In the rows, zero is written as 128.
Known rows, with every way that one mark hangs from another:
(Q443 (Q773 Q775)): [128 128 143 157 121  98 141 125 125 119 144 133 136 160 155 153 126 105
 143 147 130  87 112 160  85 127 125  97 111  99 110 139 120  96 111 102
 123 139 136 112 138 136 110  97 135 153 150]
(Q407 (Q691 (Q643 Q773))): [115  57 129 148  77  80 157 144  90 137 162 147 135 179 161 106 119 144
  99 114  94 100 144 137 101 123 121 131  71 112  97 117  83 119 100 113
 128 157 152 113 121 155 152 117 110 131 157]
(Q691 Q407 Q643): [122  62 138 118  96 136 129 114 112 146 127 120 143 170 101 108 123 103
 141 118 103 123 135 118  97  99 119 145 121 110  80 113 122 109 117  90
 133 135 147 120 112 110 141 145 102 151 177]
(Q126 Q727): [138 126 113 159 115 114 119 117 135 108 132 141 116 107 121 133 129 153
 142 145 126  98 146 137 116 153 142 119 124 153 141 120 113 111 118 119
 128 124 126 152 149 158 141 125 116 154 136]
(Q643 (Q101 Q443) (Q691 Q407) Q773): [138  46 133 122  46 145 149  77 130 189 127  93 185 177 155  93  80 131
 127  79 110 109 175  86  84  50  78 146 119  65  88 113 159 125 151  86
 191 126 171 135  99 150 164  99 155 174 160]
(Q593 (Q691 Q407 (Q643 (Q101 Q443)))): [119  52 119 127  52 184 141 102 109 196 141  97 139 167 122  80  77 110
 160  89 126 133 154  68  61  54  67 162 142 122 107 127 126 134 136  94
 186 126 133  98 112 110 121 124 133 171 178]
(Q643 (Q101 Q593) (Q691 Q407) Q773): [101  47 138 117  82 148 143  93 161 178 127  92 160 177 161  64  75 121
 126  87  72  84 154  81  95  87  91 117 116  75  87 110 170 134 103  70
 198 131 124 141 105 173 145 100 170 148 185]
(Q643 (Q101 (Q443 Q773) Q593) Q691): [ 89 103 134 171  52 140 138  59 111 157 145  97 140 148 169  79  89 137
 129  90 118  97 155  94  87  66  69 112 173 104 131 188 144  79  91  77
 220 130 122 115 135 160  99 107 160 165 148]
(Q593 (Q691 Q643)): [137  91 142 150  98 129 125 128  90 154 161 122 111 165 132  82 103 121
 136 103 113 136 123 106  85 105  95 145 119 154 131 152 104 134 127 123
 156 123 105  92 122  99 126 162 121 136 166]
(Q593 Q691): [138 132 134 136 118 147 126 133 112 150 154 141 122 137 125 104 110 137
 146 114 125 147 121 112 107 127  91 128 124 144 143 132 123 162 144 136
 150 105 107 113 131 124 115 145 143 131 159]
(Q727 Q126): [105 123  96 123 112 161 112 121 128 157 101 149 147 140 160 103 111 147
 109 125 132 140 141 114 141 120 120 101 110 100 111 147 113 162 122 149
 127 146 144 124 125 105 105 122 129 112 136]
(Q775 Q126 Q773): [102 141 101 123 102 156 135 166 157  68 116 141  86 135 185  96 125 101
 152 135 153 110 141 151 126 104 114 137 136 110  94 119  81 100 158  97
 153 167 148 104 109 151 111 184 154 128 126]
(Q443 Q773): [122 115 128 148  96 107 161 104 116 124 156 142 139 141 125 147 155 127
 122 137 126 110 132 142 115 135 118 135 121 114 104 124 110 104 117  97
 134 144 138 135 136 136  98 116 116 154 154]
(Q407 (Q691 Q643)): [126  86 119 159  99 100 128 145  88 136 162 130 116 156 143 105 119 136
 122 108 103 113 126 137 108 121 114 123 115 129 105 133 103 122  95 111
 124 139 134  96 137 131 145 133 108 125 149]
(Q101 (Q593 (Q691 Q643))): [104 108 134 145  95 155 118 116  98 141 156 133  83 152 141  69  93 123
 163 125  94 143 115  81  75 112  64 126 140 164 153 167 127 118 102 120
 167 119  81 106 122 108 120 148 142 135 168]
(Q101 (Q593 Q691)): [100 148 138 133 120 164 121 101 117 134 144 142  93 129 149  89  98 130
 173 135 112 131 118  90 102 127  63 109 149 154 166 171 133 151 114 132
 157  98  90 120 120 140 117 130 166 127 154]
(Q773 Q775): [129 136 156 133 154 113 114 145 130 125 124 108 125 142 151 136 113 117
 145 137 120 104 117 139 110 114 127  88 118 125 127 129 152 123 132 137
 118 118 122 114 120 128 154 111 141 121 132]
(Q773 (Q775 Q126)): [104 155 154 135 134 146 117 177 137  83 107 123 110 155 195 125 103  97
 155 148 134 103 115 144 110 100 115  78 137 123 111 132 122 112 136 124
 140 154 121 100 104 134 154 135 141 116 127]
(Q727 (Q126 Q295)): [112 139  97 135 103 136 108 115 119 134 120 153 155 132 116  96  89 142
 142 103 143 126 146 141 141 140 139  93  97  88 116 127 120 165 125 147
 123 126 140 113 136 137 119 135  99 120 158]
(Q691 (Q643 (Q101 Q443) (Q773 Q775))): [119  74 168 156  81 120 145 141 139 157 124  95 148 188 192  86  78 112
 126 102 132 111 136  84  80  42 116 124 125 104  92 150 128  84 144 120
 153 172 179 133  91 132 141  81 131 153 141]
(Q691 (Q643 Q101)): [105  83 111 148 108 127 134 138 128 158 125  85 134 156 142  87  90 112
 100  94 125 116 134  98 100  90 136 151 133 145 101 150 132  94 119 114
 156 154 118 118 119 123 114 132 106 121 139]
(Q255 (Q126 Q727)): [118 129  94 172  97 143 118 115 135  90 118 159  86  82 115 118 128 164
 129 137 107  97 157 136 122 132 149  81 105 125 112 126 103 117 124 101
 140 138 131 150 130 156 133 144 124 136 124]
(Q775 (Q126 Q295) Q773): [113 145 104 137  86 132 121 158 130  57 139 152 101 133 158  84  95  87
 175 114 157  88 149 173 127 116 136 121 124 102 105 117  92 101 164 111
 150 145 163 107 126 177 123 183 132 147 148]
(Q593 (Q691 (Q643 (Q101 Q443)))): [115  77 128 148  76 158 146 122  97 185 154  99 121 160 148  72  65 124
 136  74 142 143 143  75  74  60  72 156 140 150 135 168 120 124 144 123
 185 140 117 110 118 118 119 135 137 150 137]
(Q101 Q443 (Q593 Q691)): [ 94 145 153 131  93 180 122  88  92 131 151 148  97 134 143  86  93 135
 173 150 127 169 135  74 102  91  50 112 159 150 174 177 126 142 113 135
 167  98 106 125 130 125 124 125 165 153 136]

Rows:
[142  56 148 115  71 115 150  85 136 172 138 118 178 180 130 106 114 136
 123  90  80  98 147 115  91 108 104 143  91  68  78  96 150 136 130  81
 154 120 153 128 115 150 166 118 141 152 194]
(Q643 (Q691 Q407) Q773)
[103 125 134 147  91 148 115  73 119 158 126  86 120 149 185  72  57 141
 144  85 121 126 147  64 103  61  70  97 183 125 158 166 177 116 111 109
 207 123 110 118 121 147 139 121 175 136 127]
(Q643 (Q101 Q443 Q593) Q691)
[ 95  71 148 115  49 182 107  68  84 156 156 136 111 183 125  62  95 103
 187 147 101 158 136  78  70  74  40 121 154 133 141 158 111 131 102  90
 170 104 125 114 119 126 134 136 138 177 184]
(Q101 Q443 (Q593 (Q691 Q407 Q643)))
[133 161 130 176  98 100  94 161 132  51 126 151 104 134 150 118  78 113
 207 143 147  57 140 172 104 131 161  44 111 120 110 112 114  96 135 125
 130 128 123 124 142 188 163 143 116 143 159]
(Q773 (Q775 (Q126 Q295 Q727)))
[115  12 130 134  60 159 159 116 137 201 124 106 156 179 150  61  87 120
 123  81  87 111 141  82  62  73 100 176  85 104  62 109 127 137 134  98
 174 147 130 114  93 132 132 121 124 160 201]
(Q593 (Q691 Q407 (Q643 Q101 Q773)))
[ 87  93 121 119  70 223 128  80 121 166 125 118 123 143 150  74  78 112
 190 127 133 158 148  62  71  59  38 134 149 115 137 140 148 143 112 100
 186  93 117 124 126 143 114 116 175 163 160]
(Q643 (Q101 Q443 (Q593 (Q691 Q407))))
[ 85 124 143 142  46 149 145  69  99 113 151 149 103 132 146 110 148 122
 147 160 140 139 139 120 109 111  79 114 170 129 158 173 103  79  89  81
 156 127 159 149 138 144  96 109 139 181 140]
(Q101 (Q443 Q773) Q593)
[156 103 167 144 127  76 134 121 139 139 142 118 153 181 178 112  90 139
 125  88  85  76 131 138  88  99 109  91  93 100 106 130 154 137 140 115
 162 130 135 107 101 151 181  97 159 132 164]
(Q643 Q691 (Q773 Q775))
[122 158 154 129 123 127 106 170 115  65 129 131 114 155 160 121  79  90
 186 124 141  85 123 156 111 106 133  58 123 114 116 117 140 127 144 134
 121 140 134  79 117 171 154 147 126 127 151]
(Q773 (Q775 (Q126 Q295)))
[ 89  90 133 146 107 146 116 113 128 133 106  94 104 150 169  56  85 105
 124 105 113 122 129  76 102  99 120 133 159 144 124 151 142  94  90 109
 177 154 109 136 107 137 110 120 128 129 143]
(Q691 (Q643 (Q101 Q593)))
[106 141 153 147 100 129 136 148 123  84 125 133 117 168 174 132 132  92
 132 151 139  82 129 167  94 105 100  79 125 104  92 144 105  90 132  84
 153 155 131  98 115 148 117 121 144 143 149]
(Q443 (Q773 (Q775 Q126)))
[ 88  95 160 160  30 148 138  69  77 150 184 158  97 171 150  68 114 125
 167 133 115 132 136  90  76  79  46 133 155 153 151 206  70  88  91  87
 180 130 125 119 134 125  88 136 140 174 174]
(Q101 (Q443 Q773) (Q593 (Q691 Q643)))
[122 139 135 161  91 105 124 128 144  63 131 147 105 139 166 136 128 112
 174 172 137  52 143 170  91 130 122  80 112 115  97 122  91  68 110  63
 143 163 131 126 135 179 131 129 122 157 153]
(Q443 (Q773 (Q775 (Q126 Q727))))
[127 153 119 160 118 127 105 158 143  63 112 136  95 133 183 132 101 116
 173 168 137  75 139 151 100 119 133  61 119 137 123 123 110  92 134 101
 139 146 126 126 127 153 162 140 132 135 139]
(Q773 (Q775 (Q126 Q727)))
[100  43 140 148  23 149 155  74 109 169 132 103 167 184 129 111 119 108
 125 106 125 116 155 104  63  62  98 168 142  99  77 141 106  61 117  58
 174 162 169 126 127 122 101 108 103 197 167]
(Q691 Q407 (Q643 (Q101 (Q443 Q773))))
[119  24 136 121  69 118 153 108 135 161 123 133 163 194 122 107 134 107
 123 132  86 113 147 119  91 111 121 156  91  93  69 106 105 110 126  88
 129 158 167 143  96 137 153 126 100 164 183]
(Q691 Q407 (Q643 Q773))
[128 147 131 190  72  87 112 139 120  45 145 153 121 147 147 131 103 109
 189 146 153  29 153 198  90 144 150  60 109 106  98 125  93  55 123  92
 133 148 143 114 145 186 135 118 102 169 187]
(Q443 (Q773 (Q775 (Q126 Q295 Q727))))
[106  72 103 164  96 109 135 154 102 145 129  98 126 148 165  86  88 132
 109  88 112 104 132 125  94 104 118 130 120 123  98 127 113 124 108 114
 160 142 124  98 126 139 126 116 114 124 147]
(Q407 (Q691 (Q643 Q101)))
[105 113 124 155 123 138 115 107 146 153 133  83 119 136 177  69  62 127
 124  72 100  99 144  83 102  88 105  99 161 127 144 152 187 129  98 112
 200 117  86 121 115 153 129 118 174 122 150]
(Q643 (Q101 Q593) Q691)
[114 145 150 160  89 105 132 156 120  57 143 137 130 165 141 129 110  80
 174 133 152  75 130 183  94 117 133  66 118  89  94 130 103  87 126 101
 132 149 150  87 125 175 124 129 116 154 171]
(Q443 (Q773 (Q775 (Q126 Q295))))
[131 117 171 123 104 104 132 156 137 109 128 124 133 187 211  94  78 122
 128  92 100  79 137 130  89  68  99  76  99 105  87 128 138 122 150 103
 171 160 135  93  84 151 185 137 165 126 153]
(Q643 Q691 (Q773 (Q775 Q126)))
[138  20 143 113  57 144 149 112 115 174 137 145 157 190 123  84 118 120
 139 108  83 120 141 101  64  97  93 173  80 104  81 111 101 147 139  98
 147 136 147 114 106 116 146 136 117 160 202]
(Q593 (Q691 Q407 (Q643 Q773)))
[114  55 129 173  95  83 139 152 116 131 133 111 147 180 197  85  83 129
 108  90  92  79 132 123  62  99 122 104  83 108  66 126 118 120 115 117
 157 164 148  92 106 164 158  79 131 128 163]
(Q407 (Q691 (Q643 Q101 (Q773 Q775))))
[101  83 129 174  29 144 156  97  95 186 166 111 141 166 144  86  88 129
 123  85 145 131 142  95  50  55  68 159 148 129 111 172  96  97 126  96
 196 143 138 104 129 118  82 119 123 177 157]
(Q593 (Q691 (Q643 (Q101 (Q443 Q773)))))
[ 75  63 131 119  66 187 120  82 112 150 108  96 128 181 144  67  87  99
 159 128 109 133 147  67  81  61  83 133 159 111 111 152 137 102  85  83
 177 138 149 134 111 134 120 129 132 160 148]
(Q691 Q407 (Q643 (Q101 Q443 Q593)))
[144  50 149 132 105 110 149 113 162 185 111  88 188 183 177 108  63 116
 124  75  81  63 143 112  52  70 112 105  86  51  59  95 177 134 138  90
 184 127 144 105  93 160 179  87 160 141 177]
(Q643 Q101 (Q691 Q407) (Q773 Q775))
[ 89  95 111 123 105 200 135 103 146 158 119 108 113 130 143  73  86 105
 170 113 105 127 134  83  78  99  65 126 127 107 116 124 166 157 113  94
 184  96  83 110 132 161 109 123 169 147 167]
(Q643 (Q101 (Q593 (Q691 Q407))))
[115  21 142 117  32 138 154  94 142 180 113  97 169 192 144  86  98 101
 119 104 118 126 161  74  78  54 106 171 116  91  70 113 116  94 130  81
 162 167 193 143 102 138 140 103 121 171 164]
(Q691 Q407 (Q643 (Q101 Q443) Q773))
[ 89 116 145 144 124 133 135 126 179 131  93 104 125 157 202  82  85 110
 141 129 103  98 125  85  89 108 115  85 122  96 115 138 159 112 103 122
 156 141 135 139  97 169 128  70 159 123 143]
(Q643 (Q101 Q593) (Q773 Q775))
[104  41 103 159  80  91 165 145 128 151 136 115 143 161 171  80 103 144
  88  70  98  98 145 114  92 108 120 139  91 109  74 119 102 123 112 121
 151 166 138 110 116 157 130  97 118 128 168]
(Q407 (Q691 (Q643 Q101 Q773)))
[ 78  83 151 133  54 145 139  96 137 151 125 106 133 173 180  55  86 126
 127 102 121 128 141  45  99  75 102 144 147 115 115 167 123  87 104 110
 181 175 157 155  91 145 123  92 134 145 143]
(Q691 (Q643 (Q101 Q443 Q593) Q773))
